What can hang from each mark
zefo: kogivid
dibedo: soga
soga: dibedo zefo
pavi: milu soga
bune: soga
milu: gumi pavi
gumi: kogivid milu
kogivid: gumi zefo

Each row was made from one small tree. The marks that hang from a mark follow it in brackets, in alphabetical order. Every link used is in the known rows. Write each row's tree.
Known rows
soga[dibedo]: -.08 .01 -.07 .07 .15 -.12 -.21 -.26 -.05 -.19 -.14 -.02 .06 .10 .10 -.10 .03 .04 -.17 .54 -.03 .20 -.16
pavi[milu soga[dibedo zefo]]: -.02 -.02 .40 .11 .13 .20 -.31 -.24 -.07 .28 .01 .53 .10 .11 .21 .15 -.03 -.15 .14 .36 -.25 .03 -.03
gumi[kogivid]: -.12 .22 -.07 -.10 .05 -.28 .23 -.22 -.02 .01 .20 -.27 -.03 -.03 -.21 -.09 -.04 .20 .11 -.23 .17 .05 -.05
bune[soga[dibedo]]: .16 -.12 .16 -.22 .19 -.06 .03 .01 -.26 -.10 -.06 -.06 -.03 .03 .33 .03 .10 -.03 -.14 .07 -.05 .27 -.15
kogivid[gumi[milu] zefo]: -.30 .02 -.19 -.26 -.28 .24 .36 -.03 .13 -.39 -.02 .02 .00 .06 .32 .13 -.06 .19 -.20 -.20 .29 .24 -.09
milu[gumi[kogivid[zefo]] pavi[soga]]: .11 .23 .24 .10 -.08 -.13 .60 .19 .06 .01 .03 .08 -.13 -.06 -.36 -.14 -.21 -.07 .11 -.25 .03 -.14 .03
soga[dibedo zefo[kogivid[gumi]]]: -.04 .15 -.04 .46 .14 .03 -.74 -.34 .09 -.21 -.33 .13 .15 .08 .19 .04 .13 .01 .08 .62 .07 .04 -.04
bune[soga[dibedo zefo[kogivid[gumi]]]]: .19 -.02 .18 .05 .19 .04 -.35 -.04 -.15 -.11 -.19 .04 .04 .02 .38 .12 .17 -.05 .05 .13 .03 .16 -.07
gumi[kogivid milu[pavi[soga]]]: -.12 .11 -.18 -.21 -.08 -.11 .87 -.12 -.04 .25 .13 -.35 -.05 .06 -.12 -.16 -.14 .18 .35 -.27 -.12 .02 .13
pavi[milu[gumi] soga[dibedo zefo]]: -.03 .12 .44 .18 .08 .23 -.18 -.03 .04 .26 -.04 .70 .05 .05 .06 .20 -.07 -.23 .00 .24 -.28 -.02 -.02
zefo[kogivid[gumi]]: -.03 -.09 -.32 .00 -.01 -.26 -.72 .15 .03 -.03 -.13 -.28 .02 -.03 -.07 .05 .14 .07 -.18 -.10 .23 -.10 .03
zefo[kogivid[gumi[milu]]]: -.12 -.08 -.40 -.09 -.08 -.17 -.47 .16 .06 .07 -.13 -.37 .02 .00 .02 .06 .12 .12 -.13 -.16 .12 -.05 .07
milu[gumi[kogivid] pavi[soga]]: .20 .17 .04 .09 .00 -.23 .51 .25 .03 -.02 .03 .08 -.13 -.08 -.51 -.16 -.14 -.09 .04 -.22 -.05 -.18 .07
milu[pavi]: .16 -.23 -.44 .12 -.01 -.11 .18 -.01 -.02 -.17 .09 -.39 .02 .00 -.13 -.32 .07 .08 .00 .40 -.09 -.12 -.03
bune[soga[dibedo zefo[kogivid]]]: .23 .00 .27 .07 .20 .04 -.30 -.09 -.16 .03 -.16 -.13 .05 .02 .41 .08 .16 -.04 .10 .17 -.08 .14 -.07
kogivid[gumi zefo]: -.18 .01 -.08 -.16 -.17 .11 .01 -.06 .09 -.54 .00 .13 .00 .01 .19 .12 -.02 .13 -.27 -.13 .44 .18 -.15
pavi[milu soga[zefo[kogivid[gumi]]]]: .03 -.09 .23 .03 .03 .13 -.54 -.01 -.01 .37 .07 .34 .08 .01 .10 .23 .04 -.11 .13 -.07 -.13 -.14 .08
dibedo[soga[zefo]]: -.05 -.26 -.05 -.14 .08 .26 .06 -.28 -.11 -.27 .17 -.14 .03 -.05 .15 -.09 .07 .03 .03 .09 .11 .18 .01
zefo[kogivid]: .03 -.05 -.14 .03 .02 -.29 -.64 .05 .03 .28 -.06 -.60 .04 -.03 .00 -.04 .15 .10 -.04 -.02 .02 -.14 .02
pavi[milu[gumi] soga[dibedo]]: -.12 .01 .38 -.03 .07 .06 -.14 .14 -.05 .34 -.01 .61 -.03 .07 -.04 .15 -.13 -.23 -.16 .10 -.24 .02 -.04
milu[gumi[kogivid[zefo]] pavi]: -.09 .22 -.07 .26 -.13 -.09 .67 .15 .14 -.04 .09 -.15 -.09 -.07 -.36 -.26 -.17 .03 .08 .02 .08 -.16 -.03
milu[gumi pavi[soga]]: .36 -.03 -.05 .06 -.04 -.12 .32 .34 .04 -.15 -.05 .07 -.10 -.08 -.35 -.13 -.05 -.14 -.17 -.01 -.18 -.19 .03

Which tree is each row?
-.18 .13 .49 -.14 -.05 .04 .18 .16 .01 .46 .20 .40 -.07 -.01 -.12 .17 -.19 -.12 .01 -.40 -.09 -.06 .00 -> pavi[milu[gumi[kogivid[zefo]]] soga]
-.08 -.26 .00 -.07 .08 .17 -.22 -.22 -.11 -.05 .11 -.30 .03 -.05 .14 -.09 .09 .01 .10 .06 .13 .11 .06 -> dibedo[soga[zefo[kogivid]]]
.09 -.07 .29 -.03 .03 .20 -.20 -.12 -.02 .30 .18 .33 .08 .02 .14 .18 .02 -.08 .12 .00 -.25 -.07 .02 -> pavi[milu soga[zefo]]
.27 .10 .35 .03 .18 -.08 -.64 -.20 -.06 -.12 -.31 .32 .06 .06 .12 .19 .08 -.10 .05 .08 -.02 .07 .02 -> pavi[soga[dibedo zefo[kogivid[gumi]]]]
-.27 -.07 -.30 -.15 -.29 .25 .48 .00 .11 -.39 -.02 -.04 .01 .07 .26 .01 -.08 .17 -.10 -.03 .26 .16 -.06 -> kogivid[gumi[milu[pavi]] zefo]
-.11 .09 .34 -.16 .00 -.02 .12 .20 -.01 .44 .21 .41 -.07 -.02 -.21 .16 -.15 -.14 -.04 -.37 -.14 -.09 .02 -> pavi[milu[gumi[kogivid]] soga]
-.09 -.13 -.48 .00 -.09 -.17 -.39 .18 .05 .07 -.14 -.40 .02 .01 -.03 -.03 .11 .10 -.07 -.06 .10 -.11 .10 -> zefo[kogivid[gumi[milu[pavi]]]]
-.15 .40 .18 .02 -.11 -.09 .44 .08 .18 -.05 .08 -.07 -.10 -.09 -.23 .00 -.14 .08 -.13 -.32 .15 .00 -.10 -> milu[gumi[kogivid[zefo]]]
.34 -.12 -.02 .20 .11 -.03 .00 -.18 -.08 -.19 -.11 .05 .05 .06 -.02 -.18 .04 -.06 .16 .46 -.18 -.06 .01 -> milu[pavi[soga[dibedo zefo]]]
.08 .08 .35 .04 -.02 .23 -.07 .10 .09 .27 .12 .50 .02 -.04 -.01 .22 -.03 -.17 -.02 -.12 -.27 -.13 .02 -> pavi[milu[gumi] soga[zefo]]
-.44 .32 .05 -.24 -.21 .06 .88 -.27 .08 .25 .17 -.46 -.02 .06 .17 -.03 -.18 .31 .28 -.35 .08 .18 .00 -> gumi[kogivid[zefo] milu]
.00 -.14 -.34 -.08 -.06 -.19 -.42 .20 .01 .09 -.17 -.29 .00 .01 -.03 .03 .10 .05 -.05 -.17 .08 -.10 .12 -> zefo[kogivid[gumi[milu[pavi[soga]]]]]
-.11 -.28 -.10 -.08 .07 .18 -.28 -.16 -.10 -.20 .07 -.16 .02 -.05 .10 -.05 .09 .00 .04 .02 .23 .13 .07 -> dibedo[soga[zefo[kogivid[gumi]]]]
-.39 .10 -.10 .09 -.09 .04 .22 .14 .11 .36 .30 .10 -.02 -.04 -.20 -.02 -.10 .01 -.09 .00 -.06 -.11 -.06 -> pavi[milu[gumi[kogivid]]]
.05 -.12 -.52 -.15 -.11 .12 .25 .05 .05 -.48 -.08 .15 .02 .03 .02 .05 .06 .08 -.13 -.04 .07 .06 .05 -> kogivid[gumi[milu[pavi[soga[zefo]]]]]
.28 .01 .02 .15 .04 -.12 .22 .25 .01 -.16 -.16 .22 -.08 -.01 -.30 -.15 -.08 -.19 -.15 .21 -.18 -.11 .00 -> milu[gumi pavi[soga[dibedo]]]
.37 -.17 -.15 .14 .03 -.09 -.16 .00 -.03 -.16 -.07 -.05 .03 -.01 -.11 -.11 .08 -.04 .13 .15 -.06 -.17 .08 -> milu[pavi[soga[zefo[kogivid[gumi]]]]]
.01 .17 -.28 .25 -.06 -.19 .58 .21 .11 -.08 .09 -.14 -.09 -.09 -.50 -.29 -.12 .01 .01 .04 .00 -.20 .01 -> milu[gumi[kogivid] pavi]
.34 -.06 .18 -.07 .11 .03 -.19 .03 -.11 .05 .00 -.32 .02 -.07 .34 .10 .21 .01 .09 -.18 -.07 .03 -.03 -> bune[soga[zefo[kogivid]]]
-.17 -.26 -.16 -.13 .02 .24 -.09 -.15 -.09 -.13 .05 -.20 .03 -.02 .17 -.03 .07 .03 .07 -.02 .17 .15 .10 -> dibedo[soga[zefo[kogivid[gumi[milu]]]]]
